In the rows, 128 means zero.
Known rows, with every way that one mark hangs from another:
{D {K N} P}: [116 121 125 117 147 129  85 150  86 137 102 145 153 144 191 160 131 175
  97 133  84  69 121 150  86  91 101 138  94 117 127 170 132 113 160 120
 103  88 181]
{E {G {B {N K} T} P W}}: [162 144 123 143 178 101 110 173 152 171  67 112  99 200  89 133 116  90
 132  90 111 201 161 111 106 115 131  78  64 148  83 120  91 156  76 161
 137 120 164]
{D P}: [108 116 145 120 142 144  84 113  84 123 124 124 159 103 190 143 121 143
 101 158 105  69 127 170 151 128 126 145 129 148 154 160 161 111 166 112
 130 106 167]
{W G}: [105  98 138 115 153 130 117 108 104 115 146 104 162  78 136 108 138 116
 147 144 118  66  98 117 117 124 144 133 150 144 141 163 172 116 149 109
 148 156 129]
{Q {N {B {G P W}} K}}: [171 145  95 213 116 176 125 101 177 167  93 121 142 131 117 139 103 151
 141  86  94 147 178  87  27 149 128  97  91 136  39  94 104 176  68 125
 141 140 159]
{B T}: [ 85 103 126  89 150  64 116 107  93 107 147 100 164  99 155 121 136 115
 114 157  99  90 144 152 196 147 143 145 132 170 171 154 182 104 144 126
 132 111 152]
{B {G E} {N Q} T}: [112 123  82  78 176  39 153 167  97 124 150  60  62 107  78 108 168 103
 139 140 128 124 159 157 177  52 107 137 124 142 144 115 110  93  67  77
 147 124 174]
{N {K {D P} {G W}} Q}: [113 155 155 145 150 224 116 126  99 139  80  70 130 150  56 133 132 173
 114  86  79 126 113 183 138  99  52  60 174 128  68 111 127 152  95  97
 154 201 120]
{K {D {P {G T}}}}: [ 96 127 150 112 121 146 151  74  78 132 142 121 117  84 123 133 134 141
 111 133 130 111 108 170 186 139 108 122 121  91 188 152 146 162 193 124
 122 129  88]
{G {B {N K}} E T W}: [126 152 110 127 118 149 119 105 168 116  70 141  87 142 118 124 110 100
 141 152 154 156 155  73 181 154 130 122 112 107  80  94 108 102  99 182
 128 124 148]
{T {G {B {N Q}} E}}: [128 149 124 116 136 136 154 179 143 122 163 136  72 146  99  88 110  69
 158 136 144 127 109 122 142  48 134 157 136 102 108  55  71  93  88 107
 141 132 151]
{U G}: [111 117 130 106 130 106 121 136 124  99 154 115 168  83 127 120 134 114
 138 162 115  97 110 140 135 136 138 147 154 133 131 163 163 105 157  99
 147 154 143]
{Q {N {B T} {K D}}}: [ 71 133  97 195 122 140 190  80 133 129 158 113 194 134 139 140 103 121
 129 113  46 108 170 122 135 185 126  94 143 155 103  86 145 142 119 159
  77  81 169]
{T {G E P W} {K {D U}}}: [130 166 129 136  62 197 124 167 153 136  84 165  70 161 100  74 103 166
 109 105 177 198 131 119 138 163 129  70 117  88 110  96 106 169 117 175
 113 189  60]
{U {D K P}}: [ 91 148 144 152 141 174 103 111  99 118 119 136 162 126 177 119 128 160
  90 131 106  97 113 205 148 129 114  89 122 133 158 155 133 125 154 115
  60 107 161]
{G P W}: [132 131 138 129 123 166  53  92 122 137  86 144 125 113 151 122  96 166
 113 142 140 114 145 130 137 152 149 133 116 135 122 108 150 134 129 124
 167 164 139]
{K {G P T}}: [154 133 138  94 135 106  99  62 116 105 131 115 118 121 140 141 138 155
 135 131 152 121 119 119 123 144 127 139 166 148 160 162 134 151 161 108
 167 151  88]
{Q N}: [ 99 119 103 128 139 118 106 108 121 128 154 122 171  85 164 146 102 133
 133 159 101  53 126 111 108 132 129 173 138 120 142  98 165  90 138 107
 136 102 168]
{K {G B E T} N}: [151 130 132 104  98 102 145  96 170 121 156 155 102 174 102 157 147 110
 144 138 175 151 101  81  98 130 139 167 166  93 125 123 106 104 142 136
 154 116  76]
{P D}: [ 92 103 122 162 146 145 125 115  86 108 151  98 196  85 160 161 108 126
 129 151 103  81 116 177 166 177 147 130 159 151 157 116 183 110 146 108
 121 116 147]
{W {T G K}}: [119 134 122  76 115  90 160 163 127  86 155  76 165 122 166  77 121  97
 139 114 135 104 105  89 132 141 150 132 119 154 141 189 164 166 168 185
 115 147  93]
{D {G B E W} K P U}: [156 136 186 142 116 172  94 230 152 183  73 232  77 156 132 135 164 150
  65 127 174 181 119 116 113 104  86 131  90  88 145 145  77 118 103 131
 101 105 115]
{K {G B T}}: [144 114 168 112 128  98 139  75 137 121 152 138 154 128 118 144 147  89
 145 129 146 135  97 105 131 139 138 146 157 138 146 147 145 125 160 126
 154 125  84]
{N {K G}}: [126 121 133 131 167 133 128  89 124  88 108  56 188 111 125 142 142 129
 145 116  78  82 117 147 126 132 102  93 180 165  97 174 154 123 125 122
 138 148 145]
{D {K G {N Q}} P U}: [155 117 140  92 170 109 117 201  82 171  92 134 105 151 116 166 181 196
 101  95  88  75 107 167  64  18  34 126 142 130 127 173 105 108 101  59
 132 135 148]
{P {D G {K N} U}}: [113  96 119 155 176 114 148 206  85 150 102 156 152 127 144 183 149 167
 100 119  89 107 106 154  92 118  86 111 131 110 161 173 146 119 112 102
  78  97 144]
{N {B {T {G E}}} Q}: [113 141 111 103  97 104 195 175 147  95 212 121  97 129  93  74 142 100
 131 117 121 129 142 130 179 117 158 167 170 165 121  91  82 121  90 108
 136 145 125]
{K {D U} {G P W} {N B}}: [158 117 141 207  94 182 134 107 124 211 100 196 104 181  84 163 125 185
 114  93 146 150 133 116  47 166 132  71 141  99  92 100 114 169 107 123
 149 145  97]
{G B E T}: [117 132 149 106  88 125 133  71 157  98 150 166 121 120 156 127 128  98
 128 170 173 138 126  98 185 163 156 172 154 134 156 103 130  93 152 152
 129 114 103]
{D {K N}}: [106 111 116 116 149 109 107 127 102 118 107 134 167 122 170 147 128 157
 123 134  85  63 121 130  98 111 119 135 117 124 122 150 145 100 143 125
 105 108 178]
{D K U}: [109 100 147 110 152  99 119 142  93 130  89 154 159  79 178 134 155 155
 104 143 106  63 131 143 152 124 100 119 126 161 167 167 157  96 134 114
  98 113 165]
{B {G W} N}: [132 104 101 135 168  94 104 154  96 162  94  97 110  85  88 132 141 108
 141 135 134 111 140 129 118 119 138 104  75  98 105 139 152 117  96 103
 168 133 178]
{Q {N {B {G E T}} {K D}}}: [106 154  80 186  82 156 217  72 168 113 160 110 129 117 102 141 135 124
 146 113 116 150 163  84 112 195 123  96 156 119  89  87 101 152 101 147
  95 119 114]
{G {T K}}: [106 123 123  76 120 100 123  90 121  76 113  97 172  90 179 109 122 132
 138 140 107 100 135 115 171 163 143 136 139 158 143 177 178 113 177 167
 101 132 126]

Rows:
[126 135 118 135 116 165  86  95 109 125 109 139 123 112 133 152  99 167
 115 140 154 147 139 135 169 204 147 135 130 132 147 100 158 157 140 124
 158 165  91] -> {G {P D} T W}
[127 126 156 100 103  95 145 107 153 107 158 162 153 112 121 123 137  77
 141 160 138 152 106 102 148 142 144 162 137 128 140 151 151 117 171 125
 143 141  98] -> {U {G B T}}
[116 118 110 140 108 124 158 189 134 111 159 140 134  88 107 153 150 135
 117 171 161 130 115 159 157 170 120 138 177 124 163 132 143  99 124  92
 125 152 106] -> {P {D {U {G E}}}}
[146 147 100 112 114 135 108 139 139 107 111 117 134 181 163  95  82 147
 142  99  94 134 120 115  57  99 143 119  98 113  89 154 127 160 151 162
 114 145 119] -> {T {G P} {K N}}
[143 119 154 159 125 162 130  77 126 135 149 158 140 138 142 141 111 105
 150 124 154 166  97 111 105 152 148 128 129 143 156 113 139 172 155 126
 137 146  61] -> {W {G B {P D} T}}
[127 117 153 171 137 121 118  95 117 144 150 147 167 169 165 157  97 102
 115 132 119 173 137 176 154 155 146 127 108 170 170  88 146 154 139 132
 116  89 118] -> {G {B T} {P D}}
[137 118 129 146 114 109 185 154 162 119 164 105 161 134 105 123 124  78
 146 101 137 196 121 163 162 140 141 125  99 120 154 110 121 141 140 172
  76  89  87] -> {P D {G {B {T K}} E}}
[144 142 121  69  99 127 136 129 139  91 126 103 102  91 148 107 139 149
 125 125 156 132 124 135 161 125 118 156 114 103 156 180 112 137 181 163
 102 125  91] -> {D {P {G E {T K}}}}
[146  96 133 176 112 131 143 128 134 158 133 128 152  85  96 129 145 112
 133 110 127 127 149 120 103 174 174 109 107 142  86 132 145 142 100 112
 156 141 146] -> {N {B {G W}}}
[160 107 118 162 118 123 155 130 147 129 147 113 193 153 135 146 128 135
 158  86  89 100 119 113  28 140 157 111 150 137  69 169 130 127 149 154
 103  96 145] -> {T {K G {N B}}}
[130 115 122  95 165 112 124 129 104 126 143  83 136 134  89 144 138 151
 150 118  90  70 101 148  88  58  99 151 187 130 103 125 140  92 106  68
 170 164 141] -> {K G {N Q}}
[145 142 162 150  98 174  91  68 164 123 127 176 117 155 184 126  94 123
 123 157 171 145 135 125 131 129 153 150 139 143 142  71 105 114 135 137
 131 110 128] -> {G B E P}
[ 92 130 144 107 113 166 138 108  89 114 126 109 144 121 145 102 132 144
 130 115 116 128  99 124 130 145 116  86 127 119 144 188 162 164 200 160
  91 151  79] -> {W {G {T {K {D P}}}}}
[167 177 123 120 121 160 128 170 167 119 123 136  65 188 136  66  84 100
 161 104 140 174 126 121  97  32 127 128 109 115  89  61  50 131 101 142
 109 133 140] -> {T {G {B {N Q}} E P} K}
[131 113 150 111 117  85 161 112 159 129 169 135 118 119 103 111 145  76
 132 138 157 157 126 138 180 111 145 162 105 117 171 112 111 120 133 143
 128 101 104] -> {P {G {B T} E}}
[115 147 132  83 120 133 109 140 117  93 144 143  80 113 162 134 153 154
  88 165 161 132 120 125 176 139 119 175 164 113 182 182 112 118 159 122
 122 114 105] -> {D {G E T} P}
[165 145  81 165  83 107 127 145 183 178 162 155  76 144  90 131 135 141
 118 111 169 188 186  79  70 161 157 150  81 113 105  70  80 160  71 120
 158 112 121] -> {Q {N {B {G E P W} T}}}
[141 167 118 131 132 168 131 180 182 123  91 121  84 146  53  99 121  97
 156 137 128 167 137 108 136  67  92 122 139 102  34  66  79  88  58 117
 152 183 169] -> {U {G {B {N K Q}} E W}}
[141 129  99 141 105  91 149 130 129 136 171 156 117 189 142 115 110 125
 122 106 102 142 151 112  85 134 177 140 101 143 111 137 104 176 132 145
 131 104 127] -> {K {N {B {T {G P}}}}}
[111 104  94  83 201  24 150 156  67 139 138  54  99  97  89 114 163  97
 145 127  87 103 154 165 168  45 103 122 103 160 143 139 146 106  77  71
 149 125 188] -> {B G {N Q} T}
[149 156 177 170  76 217 113 159 164 162 112 155 128 195  80 130 123 129
 116  94 173 210  97 135  95 148 118  76 127  74  88  98  97 149 147 171
 112 127  73] -> {T {K {D P} {G B E W}}}
[138 162 133  87 123 132 101 128 139  83 115 161  72 120 172 118 145 181
 105 138 170 152 130  98 141 129 111 150 149 122 177 157  77 141 144 128
 103 131 102] -> {D {G E P T} K}
[126 111 121  92 122  91 120 106 117 128 109 104 115  75  83 121 158 122
 128 133 148 140 137 105 161 166 143 128 102 121 127 162 173 139 118 114
 176 175  98] -> {B {G T W}}
[140 102 135 126 161  73 134 151 124 187 117 138 104 117  72 117 127  69
 144 122 141 154 133 124 154  97 139 134  36  82 135 111 126 130 116 145
 150  97 148] -> {P {G {B N T} W}}
[155 151 163 151  83 196  66  95 179 145 102 192  95 159 141 120  94 134
 117 150 191 176 138 107 131 151 159 148 117 116 112  54 102 120 114 145
 156 144 114] -> {G B E P W}
[141  99 135 125 143 104 168 204 100 174 105 128 133  68 103 146 165 149
 110 104 173 110 108 126 149 154  94 119  82 117 186 152 153 176 118 136
 125 152  82] -> {P {D K U} {G {W T}}}
[154 116 107 163 100 132 154 119 156 127 179 139 134 149 115 161 146 140
 144 126 147  96 120 105  61 155 165 149 187 117  95 124  95 107 125 122
 140 103 135] -> {K {G E} {N B}}
[100 122 119 157 141 159 137 163 120  97 167 113 142 101 132 158 127 132
 115 153 143 125 105 159 156 168 138 143 191 118 169 123 132 109 126 107
 110 116 121] -> {P {D {G E}}}
[ 90 112 100  73 195  56 126 140  68 125 137  81 112 102 130 112 132 115
 136 149  82  71 152 162 199  61 112 148 131 163 151 114 148  83 101  91
 138 111 205] -> {B {N Q} T}
[153 119 137 119 129 104 115 114 152 153 115 142 141 213 150 100 108 112
 151  95 105 179 125  88  41  79 138 111  66 140 106 155 136 159 148 176
 108 115 102] -> {W {G {B {T {K N}}} P}}
[147 158 124 171 142 174  99  70 161 115  74 140 104 174 186 130  87 115
 145 150 127 139 160 122 127  98 121 106 116 141  96  79  81 117 107 160
 104  89 186] -> {G {B {N K}} E P}
